Each row comes from the steps of one walk. Every step used is in the known rows, and no mark comes twice. Write the walk behind each row, first mark first.
Known rows
P, D, X, H: [-12 -35  -1 -10  -4 -31  -3  25  25  26  33  10  42   8 -15 -41 -10  20
  -2  49]
M, H, K, X, D, P: [ 10  -4 -38 -22   6 -41  41 -38  18  -9 -17  14  36  24 -15   6  21   5
 -33  42]
X, D, P, U, H: [ -5   7  21  -9  18   9  12  15  19  33  16  19  22  27  -7   8   4  -6
 -17  -3]
X, D, P, U: [-28 -17  17 -11  21 -14  11 -15  19  13  20  20  26  25  -7  -9  -1  -3
  -5 -16]
K, X, D, P, U, H: [-10  12  23 -13  18  -6  28  27  19  13 -25  17  19  31 -20   7  -2 -11
  -2  30]
M, H: [ 26  -1   0 -13   9 -12  -8 -21  16  -2  17  -6  18  11   9  -7   7  18
   4  17]
X, D, P: [-16 -15   7  -3  -1   1 -11 -22  14  32  18  23  28  20   2  -2  -7   1
 -22   0]
H, K, X, D, P: [-17 -11 -31 -14  -7 -22  49 -12  13  -8 -18  16  26  27 -21  -6   4  -2
 -25  33]
U, H: [22 14 12 -3 -6 28  4 34 12 18  8 -5  7 14  1 -4 -7  9 -3 20]
P, D, X, H, M: [-14  -4 -22 -12  12 -24  21  29  20  26  48   5  32  12  -9 -33  -6  11
   7  37]
M, H, X, D, P, U: [  2 -25 -19 -21  37 -27  40 -51  24  19  16  15  30  24  14   9  22   9
   1  20]
M, H, X: [ 30 -17 -28 -15  14  -9  28 -33  15   2   9  -8  13  12  20  -2  14  24
  11  45]
D, P, U: [-26 -14  10 -10  17 -14  12   8  22  25  29  -5 -11  23 -14 -13   0   6
   0 -16]
D, P, U, H: [ -5  11  15  -9  14   8  12  38  23  44  21  -7 -11  24 -13   6   4   3
  -9  -2]
M, H, K, X: [ 25  -2 -37 -25   3 -37  53 -13  15 -45 -20 -13  17  16 -17 -13  18  14
   0  48]
K, H: [  9 -25   0  -7   8   5   4  13   2   1   6   2  20   8 -22 -40  -4  11
  29   6]
X, H: [ 14 -26 -13  -7 -14   8 -18  23   7  -2  16  18   9  12   0 -28  -3  13
   6  28]
U, P, D: [ 19 -15  11  -9  12 -29  18   9   2 -25  25 -12  30  17  -7  -7   7   0
 -14  -5]
U, P, D, X: [  4 -25  16 -11   7 -38  35   6  18  20  35 -14  35  11   1 -27  -6   9
 -14  20]
K, H, U, P, D, X: [ 28  -8   4  -4  29  -8  73  11  21  21  31  -4  45   5 -21 -41  -9  10
  24  12]
H, X: [  3 -19 -20  -7   2   7  37  -8  10   3   7  -6   4  14  15 -18  -4  18
  18  34]

Write each row's walk
[ 12 -37 -25  -8  14   9  42   2   2   6  -3   0  13   9  -9 -36   1  18
  39  34]  K, H, X
[  3  -2  -6  -2   5  -1  32  25  35  27  40  16  40   9 -17 -40 -19  20
  13  43]  P, D, X, H, U
[ 12   1 -30  -8   2  14  10  26   3  -6  30  14  -2  16   6 -16  -1   4
  12  14]  X, H, M
[ -4 -43 -27  -7  15   6  28 -24   6  39   4  27  34  16  -9 -14   6   7
  11  26]  K, H, X, D, P
[ -5  39  -4 -10  31  14  37  42  19  44  35 -13 -22  28  -7  18   6  -5
  -1 -16]  D, P, U, H, M
[  5 -35 -45 -14 -23 -12  43  15  23  23  30  10  18   8  -3 -48  -2  25
 -14  49]  D, X, H, K
[ -8 -34 -43 -16 -10 -43  37  22  24   9  37   4  43  11 -27 -45   5  22
 -19  49]  P, D, X, H, K
[ 11  45   3 -12  32  17  45  44  12   1  23 -14  -7  22   0  -3   1  -4
  19 -13]  P, U, H, M
[  0  -8 -29 -30  25 -55  61 -31  23 -25 -15  11  33  28 -24   1  26   0
 -16  23]  M, H, K, X, D, P, U
[ -2  -9 -24 -17  -5 -19  59 -12   5 -52 -29  16  41  22 -15 -22  -3  -1
  -5  35]  H, K, X, D
[ -6  37   2 -10  35  15  37  20  15  34  28  13  12  29   0  18   5 -14
  -9 -17]  X, D, P, U, H, M
[-10  40   4 -14  34   4  52  30  15   9 -13  13  11  34 -13  18   2 -20
   6  15]  K, X, D, P, U, H, M
[ 12  15  18 -11  15  10  23  39  16   1  11  -8   4  18  -8 -11   0   5
  12   2]  P, U, H
[ 47 -15  -9  -1  -7  25  58  15  25  32  34  18  11   7  25 -32 -14  14
   5  33]  D, X, H, U, P
[ 15   2  -7 -13  21  15  58  29  16   6   2 -11  -2  20   6  -9   4  11
  20  31]  P, U, H, X
[ 47  -3 -15  -2  10   3  37  24  10 -30  31  14  31  17  -9 -11   5   1
  -2   5]  X, H, U, P, D
[ 14  -2   0 -14  25  16  56   5  12  -4  -5  15  33  21  11  -3   3   0
  15  28]  P, U, H, X, D
[ 31  -4 -41 -19   2 -25  37 -22  14 -22  20 -11  21  12  -4  -9  21  20
 -17  12]  M, H, K
[-15 -43 -19 -15  38 -11  48 -16  11  22   4  22  31  20 -17 -23  12   4
  27  10]  K, H, X, D, P, U
[  1 -25 -15  -8   6  10  35 -32   7  -7  -2  20  37  17  20 -16  -9   8
  11  34]  H, X, D
